Each row was made from one path, in order. Every step used is in the known rows, and no mark comes twice. Write each row's path.
Known rows:
banub latib vasek sasigot: [-0.21, -0.01, -0.13, -0.23,  0.05,  0.21, -0.17, -0.08, -0.49,  0.06,
  0.03,  0.37,  0.31, -0.28,  0.53, -0.03, -0.15,  0.16, -0.02,  0.06]
togofa vasek sasigot: [-0.17,  0.06,  0.00, -0.19, -0.14,  0.08, -0.23,  0.16, -0.37, -0.13,
 -0.14,  0.11,  0.27, -0.47,  0.12,  0.17, -0.26,  0.09, -0.16,  0.14]
nula vasek: [-0.04, -0.18, -0.16,  0.05, -0.14, -0.11, -0.43,  0.16,  0.06, -0.14,
 -0.11,  0.09,  0.32, -0.27,  0.08,  0.18, -0.34,  0.18,  0.31,  0.13]
vasek togofa banub: [-0.22,  0.04, -0.16, -0.18, -0.07, -0.24, -0.47, -0.03,  0.00, -0.40,
 -0.05,  0.00,  0.01, -0.17, -0.24, -0.03,  0.02,  0.03, -0.12,  0.05]
banub togofa: [-0.19, -0.05, -0.26, -0.01, -0.13, -0.17, -0.59,  0.20,  0.06,  0.00,
  0.06, -0.15, -0.02, -0.04,  0.15, -0.08,  0.14, -0.07, -0.03,  0.25]
nula vasek sasigot: [-0.20, -0.07, -0.24, -0.21, -0.18, -0.11, -0.08,  0.08, -0.14, -0.20,
 -0.10,  0.24,  0.61, -0.43,  0.22,  0.31, -0.28,  0.29,  0.27, -0.02]
togofa banub latib vasek: [-0.20, -0.11, -0.31,  0.18,  0.07,  0.25, -0.47,  0.03, -0.40,  0.11,
 -0.08,  0.25, -0.18, -0.18,  0.21,  0.04, -0.28,  0.01,  0.05,  0.06]
sasigot banub nula vasek: [ 0.43, -0.29, -0.43,  0.29,  0.03, -0.06,  0.03,  0.04,  0.10, -0.15,
 -0.31, -0.04,  0.16, -0.20, -0.26, -0.16, -0.49,  0.24,  0.27, -0.21]
botu vasek sasigot banub nula: [ 0.02, -0.12, -0.33, -0.03,  0.07,  0.15,  0.33,  0.00, -0.02, -0.28,
 -0.33,  0.10,  0.02, -0.52, -0.17, -0.33,  0.11,  0.17, -0.05, -0.18]
latib vasek togofa banub nula: [ 0.04,  0.19, -0.39,  0.07,  0.29,  0.09, -0.10, -0.33, -0.12, -0.48,
 -0.11, -0.07, -0.05, -0.26, -0.31, -0.31,  0.13,  0.06, -0.04, -0.17]
sasigot banub: [ 0.11, -0.24,  0.00,  0.02,  0.00, -0.04, -0.28,  0.05,  0.07, -0.06,
  0.03, -0.10, -0.10, -0.07,  0.05, -0.10, -0.38,  0.05, -0.14,  0.06]
botu banub nula vasek: [ 0.24, -0.21, -0.53,  0.17, -0.11,  0.06, -0.20,  0.25,  0.10, -0.08,
 -0.28,  0.11,  0.18, -0.35, -0.20, -0.27, -0.25,  0.20,  0.25,  0.06]
togofa banub latib vasek sasigot: [-0.30,  0.01, -0.41, -0.05,  0.05,  0.27, -0.15, -0.06, -0.61,  0.05,
 -0.09,  0.41,  0.15, -0.40,  0.36,  0.09, -0.21,  0.13,  0.02, -0.03]
nula vasek sasigot banub latib: [ 0.00, -0.37, -0.31, -0.25, -0.24, -0.14,  0.05,  0.21, -0.41,  0.04,
 -0.12,  0.39,  0.50, -0.16,  0.17,  0.06, -0.59,  0.36,  0.22, -0.12]
latib vasek togofa banub: [-0.18,  0.07, -0.12, -0.15,  0.24,  0.00, -0.41, -0.20, -0.17, -0.51,
  0.12, -0.05, -0.07, -0.18, -0.11, -0.08, -0.01,  0.01, -0.09, -0.02]
latib vasek sasigot banub: [-0.04, -0.04, -0.02, -0.21,  0.22,  0.20,  0.09, -0.19, -0.28, -0.24,
  0.16,  0.00,  0.18, -0.22,  0.34, -0.02, -0.35,  0.13, -0.20, -0.15]
banub latib: [-0.10, -0.17, -0.14,  0.02, -0.21, -0.07, -0.50,  0.15, -0.15,  0.22,
 -0.09,  0.24,  0.08, -0.07,  0.23, -0.07, -0.16,  0.01,  0.04,  0.26]
botu banub: [-0.06, -0.14, -0.09, -0.08, -0.13,  0.03, -0.54,  0.25,  0.07, -0.04,
  0.09,  0.04, -0.07, -0.23,  0.12, -0.24, -0.14,  0.00, -0.16,  0.34]
nula vasek togofa: [-0.04, -0.11, -0.06, -0.30, -0.13, -0.39, -0.41,  0.01,  0.07, -0.44,
  0.04,  0.05,  0.40, -0.12, -0.16,  0.04, -0.09,  0.23,  0.20,  0.07]
togofa vasek: [-0.01, -0.06,  0.03,  0.06, -0.11,  0.07, -0.57,  0.22, -0.15, -0.03,
 -0.15, -0.04, -0.03, -0.27, -0.09,  0.10, -0.28, -0.03, -0.14,  0.25]

Which path is each row?
[ 0.20, -0.04, -0.29, -0.01,  0.02,  0.04,  0.36, -0.12, -0.10, -0.13,
 -0.23,  0.01,  0.24, -0.37, -0.02, -0.28, -0.20,  0.17, -0.10, -0.24] : vasek sasigot banub nula
[-0.06,  0.09,  0.12, -0.28,  0.23, -0.07, -0.42, -0.25, -0.06, -0.49,
  0.23, -0.13,  0.07, -0.05,  0.08, -0.18,  0.09,  0.04, -0.17,  0.07] : latib vasek togofa
[-0.17, -0.06, -0.28, -0.19, -0.24, -0.29, -0.45,  0.09, -0.27, -0.15,
 -0.10,  0.27,  0.00, -0.03, -0.16, -0.13,  0.00,  0.05, -0.01,  0.12] : vasek togofa banub latib
[ 0.25, -0.09, -0.43, -0.15, -0.07, -0.24, -0.14,  0.12,  0.08, -0.43,
 -0.10,  0.05,  0.29, -0.18, -0.44, -0.46, -0.04,  0.20,  0.14,  0.03] : botu banub nula vasek togofa
[ 0.07,  0.04, -0.49,  0.03, -0.09, -0.03,  0.16, -0.03, -0.11, -0.19,
 -0.34,  0.26,  0.61, -0.57,  0.01,  0.07, -0.19,  0.34,  0.37, -0.16] : banub nula vasek sasigot
[-0.35, -0.21, -0.32, -0.31, -0.09, -0.08, -0.07,  0.23, -0.09, -0.29,
 -0.04, -0.02, -0.05, -0.25,  0.07, -0.20,  0.27,  0.09, -0.16,  0.03] : botu vasek sasigot banub togofa
[-0.05, -0.15, -0.08,  0.00,  0.07,  0.20, -0.50, -0.05, -0.27,  0.12,
  0.06,  0.20,  0.01, -0.04,  0.35, -0.08, -0.18,  0.03,  0.00,  0.21] : banub latib vasek
[ 0.16, -0.21,  0.05, -0.36,  0.17, -0.12, -0.25, -0.16, -0.32, -0.25,
  0.22,  0.04, -0.06,  0.28,  0.08, -0.37, -0.17,  0.11, -0.26, -0.02] : sasigot banub latib vasek togofa
[ 0.25,  0.02, -0.26, -0.01,  0.33,  0.32,  0.37, -0.30, -0.21, -0.21,
 -0.09, -0.05,  0.18, -0.35,  0.11, -0.30, -0.23,  0.19, -0.11, -0.33] : latib vasek sasigot banub nula
[-0.16, -0.09, -0.34, -0.12, -0.07, -0.32, -0.41,  0.08, -0.05, -0.48,
 -0.12,  0.12,  0.26, -0.23, -0.32,  0.16, -0.18,  0.21,  0.25, -0.06] : nula vasek togofa banub
[-0.14, -0.24, -0.41, -0.20, -0.23, -0.38, -0.44,  0.17, -0.28, -0.21,
 -0.19,  0.34,  0.26, -0.08, -0.24,  0.06, -0.21,  0.27,  0.29,  0.00] : nula vasek togofa banub latib
[-0.07, -0.22, -0.16, -0.26, -0.22, -0.07,  0.01,  0.09, -0.35,  0.12,
 -0.04,  0.30,  0.19, -0.12,  0.32, -0.13, -0.35,  0.22, -0.12, -0.01] : vasek sasigot banub latib
[-0.22,  0.12, -0.01, -0.20,  0.18,  0.22, -0.12, -0.19, -0.27, -0.23,
  0.10,  0.13,  0.30, -0.37,  0.43,  0.08, -0.12,  0.12, -0.09,  0.02] : latib vasek sasigot
[-0.16, -0.16, -0.28, -0.11, -0.21, -0.01, -0.70,  0.57, -0.18,  0.00,
  0.02, -0.18, -0.23, -0.11, -0.11, -0.32, -0.01, -0.12, -0.31,  0.44] : botu banub togofa vasek
[ 0.03,  0.13, -0.45,  0.05,  0.03, -0.15, -0.16, -0.14,  0.02, -0.37,
 -0.26, -0.02, -0.02, -0.30, -0.44, -0.30,  0.13,  0.05,  0.01, -0.09] : vasek togofa banub nula
[-0.22, -0.19, -0.08, -0.28, -0.04,  0.11,  0.05,  0.10, -0.07, -0.32,
 -0.10,  0.11,  0.04, -0.39,  0.07, -0.07,  0.02,  0.17, -0.13,  0.00] : botu vasek sasigot banub
[-0.15, -0.06, -0.24, -0.24,  0.17,  0.05, -0.03, -0.08, -0.28, -0.24,
  0.24, -0.13,  0.10, -0.06,  0.31, -0.18, -0.09,  0.08, -0.21, -0.15] : latib vasek sasigot banub togofa
[ 0.10, -0.10, -0.68,  0.42, -0.05,  0.04, -0.16,  0.09,  0.00, -0.09,
 -0.48,  0.12,  0.15, -0.51, -0.33,  0.09, -0.33,  0.20,  0.46, -0.17] : togofa banub nula vasek
[-0.06, -0.12, -0.01, -0.21, -0.05, -0.02,  0.04, -0.02, -0.12, -0.15,
  0.00,  0.05,  0.21, -0.27,  0.20, -0.02, -0.30,  0.13, -0.14, -0.08] : vasek sasigot banub
